Each row was made from one walk, in order. Every step used is in the known rows, and no mark comes twice. Write each row's walk.
Known rows:
lumoz/goke: [  0   8  -6  25 -19  -6 -16  -1  25 -16  -5  -3  -5  32   0  21 -21 -15
 -22  -2   0  -9  12 -21 -12 -11  -8   2  -4   4  -6  27  14   5]
lumoz/goke/megoz/duru: [-11  18 -26  18  -6  -7 -22  -4  34 -23  -3  -3  -4  23   6  20 -22  -4
 -28 -18 -20 -18  -2 -20 -16  -5  -5  -4 -21  -4  -9  31  16  12]
sedeza/lumoz: [-28  12 -14  31 -10 -17  -6   0  17 -13 -10 -10  -3  28  10  -2 -27  -9
 -24  11  32 -13   6 -19   1   5   5   3   6  -2 -18  29  14  19]
sonud/sedeza/runil/goke/lumoz: [-18   7  -4  19 -23  -8  -2   1   4 -12  -6   1   5  10  -6  -1  -6   6
 -48  57 -17 -27  17 -21   7 -45 -13  14   6   3  -8  34  10  -1]
sonud/sedeza/runil/goke: [ -1  18   0  15 -14 -11   0   6  15 -16 -10  -4   5   4  -6   2  -5  -2
 -28  34  -6 -22  12 -26   4 -39 -13   7 -11   1 -10  36   6   5]
duru/megoz/goke: [-31  12  -8   9 -12 -12  -3  -8  29 -27   8  -9   5  14   8  22 -17 -18
 -31  29   7 -24  28 -16  -1 -19 -13   0  -2   1 -13  31  17  -6]
sonud/sedeza/lumoz/goke: [ -7  10  -5  18  -3  -1 -29   6  24 -12 -11  -9 -13  26   8   8 -31  -1
 -29   3  19 -11  29 -17  -3 -13  11   5  10  -5 -12  45  17   5]
megoz/goke/lumoz/sedeza/runil: [-27 -16  -1  37 -16  -8  -6  -6  -4 -18  -2   2  -9  16  10  19 -18  13
 -53  44 -16 -24   4 -24  -2 -38 -14  22  11   2  -7  13  12 -39]
goke/lumoz: [-36   0 -13  34 -24 -14  -2  -7   8 -12  -1   3  -1  30   0   4 -20  -8
 -35  31   4 -17   7 -16  -2 -15  -5   9   8   5  -9  28  14   7]
sonud/sedeza/lumoz/goke/runil: [ -7  18 -11   0   3  -4 -29  19  37 -18  -3 -13  -9  18   7  26 -27  12
 -28  -6   6 -16  26 -16  -9  11   8   7 -25  -3 -12  36  18  23]
ganoda/sedeza/lumoz/goke: [ -7   6  -9   0 -10 -11 -29  -1  13 -18 -15 -19  -9  34  11  19 -37   7
 -35  21  10  -8  25 -12 -11  -2   5   7   4  -1  -8  25  21  20]
duru/megoz/goke/lumoz/sedeza/runil: [-31  -9   0  16 -17   2  -2 -10   1 -22   6  -2  -3  17   8  31 -18  10
 -61  59 -18 -23  16 -15  -1 -30 -16  17  25   0  -5  22  20 -41]
goke/runil/sedeza/ganoda: [-14   9 -18 -14  -5 -11  -4  21  -2 -10  -2 -23   1  29  10  48 -18  -9
 -16  14  -5 -24   7 -26 -23  -1  -9  12 -17   8 -18  13  11  35]
lumoz/sedeza/runil/goke/gaka: [ 15   2 -17  23 -32 -15   6   2  -8 -13  -7  -5   1   7  -4   1 -12 -10
 -16  40 -22 -24  -7 -25  15  -2 -27  11 -19  -1  -2  10   4 -23]
lumoz/sedeza: [-20  -1 -13  36 -15 -12  -3  -3   3 -17  -6  -1 -10  22   8   7 -23  -9
 -26  16   8  -8   7 -20  -4 -14  -6  10   6  -2 -14  34  12 -15]
nuda/sedeza/lumoz/goke: [ -7   7 -15  17 -17   8 -43   0  20 -15 -17 -10 -16  32   8  18 -32 -19
 -41  -4  18  -7   6  -9 -19 -32   3   3   7   4 -10  23  10   1]
sonud/sedeza/nuda: [-16   9   3  47 -12  -9  -4   6  21 -12  -8   5  -3  19   4   2 -19  20
 -24   9  22 -10  12 -26  -8 -41   0   7   1  -3 -23  62   2  21]
lumoz/goke/runil: [  4  16 -12   3 -12  -8 -16  11  39 -20   2  -7  -2  23   0  38 -17   3
 -24  -7 -11 -17   5 -18 -19  13  -8   4 -38   7  -5  19  16  25]
duru/megoz/goke/lumoz/sedeza/ganoda: [-54 -23 -16  -4 -13  -1 -19  -4  -6 -13   7 -14  -9  21  23  32 -28   1
 -60  66  -8 -29  37 -14   3 -24  -7  28  22  -3 -13  21  27 -51]
goke/lumoz/sedeza/runil: [-20  -9  -4  36 -26  -3   3  -5 -10 -11  -7   3  -8  26   3  17 -18  11
 -47  33 -13 -12  -7 -21  -3 -24  -7  19  24   0  -7  22  14 -19]
nuda/sedeza: [-18  11 -17  23 -25  -5 -20  -5  11 -17 -12  -4  -8  25   1  14 -21 -30
 -23  -2  12  -6  -1 -11 -17 -47  -4  -2   2   8 -12  30   3   7]
sonud/sedeza: [-18  12  -8  27 -10 -13  -6   2  14 -15  -7  -4  -5  17   0   2 -18 -13
 -16   2  14  -9  27 -19   1 -29   0   3   4  -1 -18  53   9  11]
sedeza/lumoz/goke: [-10   9 -10  25 -10  -6 -21   1  24 -12 -11  -9  -9  33  10  12 -30  -7
 -30   4  18 -13  14 -18  -6   3   3   5   2  -2 -10  23  18  11]
megoz/duru: [-33  15 -18  38 -10 -22  -7  -7  17 -14  -7   4   2  15   3  -6 -20  -3
 -13  -3  16 -18   5 -28 -11  -4  -7   4 -14   2 -17  27   7  22]
sonud/sedeza/gaka: [-11   7 -14  18 -17  -5 -14  -2   5 -11   0  -3  -5  19  -3   3 -16   1
  -7   5   9 -12  15 -34   3 -33  -2   1  15 -10 -13  51   2  13]
sonud/sedeza/ganoda: [-19   2 -11   6  -6 -12 -15   6   2  -5  -8 -18  -7  19   9  14 -21  -8
 -16  11  10 -13  32 -25   1 -23   7  15   0  -5 -21  43  13   6]
duru/megoz/goke/runil/sedeza: [-24  20 -12 -16  -5  -8   1  10  18 -32  13 -16  11  17   6  47 -15 -18
 -31  31  -5 -33  21 -16 -20 -16 -23  -2 -13  12 -13  18  12  23]
ganoda/sedeza/sonud: [-16   9  -5   6 -13 -24  -3  -5   1 -14 -16 -16  -1  29  13  -7 -31  -6
 -44  31  14  -6  31 -12  -7 -32   6  -3  -7  -2 -18  29  12  18]
megoz/goke: [-24   6  -3  30 -10 -21  -6  -3  25 -23  -1  -2  -2  16   9  10 -16 -13
 -20  22   8 -22  17 -25  -6 -26 -12   3 -19   5 -14  23   9  -4]
lumoz/goke/runil/sedeza/gaka: [ 14  11 -16  -9 -16   8 -17  14   5 -17   6  -9  -1  35  -3  52 -17   4
 -10   0 -17 -22  -4 -34 -28 -15 -19   1  -6   3   0  13   1  35]
goke/megoz: [-16  20 -25  13 -15 -13  -1  -5  25 -24   2 -10  -3  26   6  16 -16 -22
 -24   3  -9 -13  -5 -14  -5 -13  -2  -9  -9  -5 -13  38  12  10]
megoz/goke/runil/sedeza/ganoda: [-18   3 -11 -15   2 -16 -15  20   6 -15   3 -25   0  20  17  50 -17  -6
 -18  29 -10 -36  16 -29 -23 -15 -14  14 -33  11 -18   3   9  16]
duru/megoz: [-26  20 -13   8 -20  -8   4  -7  24 -22   3  -8   6  23   0  20 -18 -24
 -30  19  12 -10  15 -11  -3  -3  -7  -3  15   1 -11  39  17  12]

Which walk is each row?
[-24  12 -11  23  -8 -12  -1   6  -2 -14 -11 -12  -3  37  12   6 -29 -26
 -17  16  26 -17   8 -22 -11 -15  -3   1  26   4 -18  25   8  25]  runil/sedeza/lumoz
[-20  14  -9   7  -4 -24  -8   9  37 -27   6  -8   3   7   6  25 -14   1
 -21  14  -1 -28   9 -22 -12  -4 -13   4 -45   6 -14  15  11  14]  megoz/goke/runil
[-18  14 -27  -4   3 -11 -36  -5  18 -23 -12 -17  -9  26  16  19 -39  15
 -41   4  -9 -15  12 -13 -15   5   6   0 -14  -9 -10  29  23  29]  ganoda/sedeza/lumoz/goke/megoz/duru
[  4  15 -23   8 -15  -2 -16  -1  33 -23   0 -10  -7  32   5  32 -20 -19
 -30  -7 -22 -10   2 -14 -13 -14  -2  -8 -15  -3  -6  32  15   6]  lumoz/goke/megoz
[-18  15 -36  11  -3   8 -48  -4  25 -21 -15 -10 -16  25  14  16 -34 -10
 -42 -23   2 -14  -6  -7 -23 -28   5  -4  -7  -3 -13  26  11   9]  nuda/sedeza/lumoz/goke/megoz/duru
[  2  13  -3  -5 -23 -21  -1  -3   3 -20 -14 -12   9  10  -4  11 -11   5
 -36  52 -16 -19   7 -19  -6 -27 -19   8 -14   5  -7  16  12  19]  ganoda/sedeza/runil/goke
[-12   8   1  49 -16  -8   7   6   3 -14  -8   5   2  36   5  14 -19   3
 -21  16  15 -16 -10 -29 -25 -39 -13   4  17  10 -19  35  -4  33]  runil/sedeza/nuda
[-37   1 -19  26 -27 -15  -4  -4  12 -14   1   3   8  20   0 -10 -13 -10
 -46  65  -4 -31   8 -16   3 -25 -18  12  -6   9  -6  21  13  -3]  runil/goke/lumoz
[-13   7 -18   6 -23 -18  -4  -8  18 -23  12 -10   7  13   2  19 -19 -31
  -8  25  -1 -27  25 -15  11   6 -19  -4 -15   0  -9  23  12  -5]  duru/megoz/goke/gaka
[-53 -13 -14  23 -16  -4  -8  -9   7 -23   9  -1  -5  19  13  17 -25  -5
 -60  57  -4 -25  31  -9   2 -24 -14  17  22   1  -7  29  23 -43]  duru/megoz/goke/lumoz/sedeza
[  2  11   1   6 -21 -19  -1  -7   0 -20 -14 -13   2  23  -3  26 -18   8
 -26  21  -9  -6   4 -21  -9 -20  -7   5   3   1 -11  23  15  31]  ganoda/sedeza/runil
[-44 -18  -5  38  -8 -12  -8  -4  -1 -10  -4  -1 -12  23  25 -11 -29  -2
 -68  59   9 -22  31 -15  -2 -48  -1  14  -5  -3 -17  18  12 -49]  megoz/goke/lumoz/sedeza/sonud
[-49 -15  -2  43 -18   0  -7  -4  14 -20   6   9  -4  21  17  21 -25  28
 -68  65   4 -25  19 -16  -7 -38 -15  23  21   0 -12  38  16 -30]  duru/megoz/goke/lumoz/sedeza/nuda
[ 15   5 -18  21 -21  -5 -16   5  -5 -10  -6 -15  -7  41   6  16 -33 -30
  -6   7   4 -21   7 -19  -5   9 -10   0  10   2  -4  12   6  19]  runil/sedeza/lumoz/goke/gaka
[-10  17  -5  29  -9  -9   7  21  14 -20  -2   0   5  29   4  34 -15  20
 -23  15   8 -20 -13 -26 -31 -17 -15   5 -15  11 -16  26  -1  52]  goke/runil/sedeza/nuda
[-13  26 -19   9  -2 -10  -7   2  19 -24  -6  -4   6  -4   0   0  -6   8
 -32  14 -24 -28   4 -26   1 -35 -12  -1 -21  -7 -16  41   7   9]  sonud/sedeza/runil/goke/megoz/duru
[ 13   3 -27  17 -28   4 -39  -1   7 -10 -13 -12 -16  32   3  11 -34 -30
 -18 -12   9 -12   0  -8  -5  -8  -3   0 -10   0  -5  17   7   3]  nuda/sedeza/lumoz/goke/gaka
[ -3  10 -25  18 -31 -24  -1  -1  11 -12   0  -5   8   9  -4 -13 -13 -28
  -6  37  -5 -30   4 -20  15   6 -24   1 -32   3  -5  15   3   3]  runil/goke/gaka
[-46   0  -9  14 -19  -8  -6 -11  21 -23  11  -4   5  20   6  19 -19  -9
 -49  52   0 -28  30 -11   1 -24 -13   9  12   6  -8  28  19 -16]  duru/megoz/goke/lumoz
[-12  21 -13   7 -11 -14   4  13   8 -21   1 -11   4  25   2  35 -16 -15
 -15  11  -2 -21   1 -21 -23  -7 -15  -1 -11  12 -13  20   6  43]  goke/runil/sedeza
[ 20  13 -20  10 -41  -6 -13  -1  -1 -14 -10  -7   2  10 -11   3  -7 -26
 -17  22 -16 -20 -15 -17   3 -31 -28  -1 -27   8  -4   6  -5   1]  nuda/sedeza/runil/goke/gaka
[-14   5  -1  32 -19 -18  -8  -1  10 -17 -14  -1   0  27   7  15 -26  31
 -30  26  13  -7   4 -22 -18 -27  -6   8  -2   2 -15  41   8  38]  ganoda/sedeza/nuda
[-16  27 -24  10  -9 -16  -2  -3  21 -22  -4  -2  11   4   2   4  -5   3
 -32  20 -27 -29 -17 -27  -4 -17 -19  -2 -31  -1 -12  18   9  14]  sedeza/runil/goke/megoz/duru
[-51 -11  -5  16 -11  -4  -4  -7   4 -15   2  -6  -5  23  25   3 -31  -8
 -83  65   7 -23  43  -5   3 -41  -2  10  11  -5 -13  25  20 -53]  duru/megoz/goke/lumoz/sedeza/sonud
[-17  21 -17   3  -1 -12  -3  17   9 -18  -3 -19   1  29  11  25 -26 -10
 -22  13  17 -22   4 -20 -16   9  -4   1  -2   6 -18  18  11  44]  goke/runil/sedeza/lumoz
[-30  21 -32  24  -5 -15  -6  -6  24 -22   0  -4   1  18   7   3 -19  -8
 -22 -12  -7 -19  -5 -21  -9  -8  -3  -5 -18  -6 -17  36  10  20]  goke/megoz/duru
[-17  14  -8   8  -1 -17  -5  14  14 -27   5 -10   4  17   7  38 -14 -12
 -18  22  -6 -31  12 -26 -24 -22 -22   1 -28  14 -13  12   4  21]  megoz/goke/runil/sedeza
[ -2  13 -20   6 -16  -4   6   2   9 -25  -4  -9  -2  12   6  16  -8  -5
 -47  34 -32 -22 -14 -19   2 -26 -18   3 -11  -6  -9  23  13 -26]  lumoz/sedeza/runil/goke/megoz
[ -4   5  -4  31 -16  -8   3  -1   0 -14 -12  -3  -7  21   3  21 -17   2
 -28  11  -4  -6  -6 -27  -4 -16  -9  11  13  -2 -13  26  10 -11]  lumoz/sedeza/runil
[ -7  16 -25   8  -5  -1 -22   2  29 -21  -3 -15 -10  35  14  25 -29 -11
 -37  -3  -4 -13   0 -12  -6   0   8  -4  -2  -8 -10  31  21   4]  sedeza/lumoz/goke/megoz
[ -7  14 -30   4 -13  14 -41   1  26 -23 -12 -17 -18  36  13  28 -32 -26
 -47 -13  -4  -8  -5  -2 -19 -34   6  -7   3  -3 -10  30  13   1]  nuda/sedeza/lumoz/goke/megoz
[ -4   7  -7  22 -20 -10   4   1   4 -17 -10  -2   0  10   2   6 -10   1
 -39  45 -10 -20  -3 -25   3 -23 -21  14  -5   1  -8  19  10 -25]  lumoz/sedeza/runil/goke
[-17  12 -12  19 -18  -4 -16  -4   9  -9 -18 -11  -8  29  12  -8 -26 -35
 -45   7  26  -5   9  -6 -18 -65   5  -7  -7   4 -21  26   0   1]  nuda/sedeza/sonud
[-13  26 -30   5 -17  -1 -19  -4  16 -24 -12  -4   3   4   0   9  -8 -12
 -45  12 -26 -24 -21 -17 -16 -53 -20  -5 -22   3 -12  17   0   8]  nuda/sedeza/runil/goke/megoz/duru
[  8  17  -4   2  -3  -3  -8  20  15 -13  -7 -15   0  37  11  30 -25 -16
 -42  10  -5 -19  15 -15 -30 -22  -5  -4 -30   6 -12  10   5  25]  lumoz/goke/runil/sedeza/sonud
[ -2  18  -5  15 -21 -15   8   0  15 -17 -10  -2   9  11  -5   6  -4  -3
 -27  38  -8 -23  -7 -26   0 -23 -20   5 -16   6  -9  16   8   6]  sedeza/runil/goke
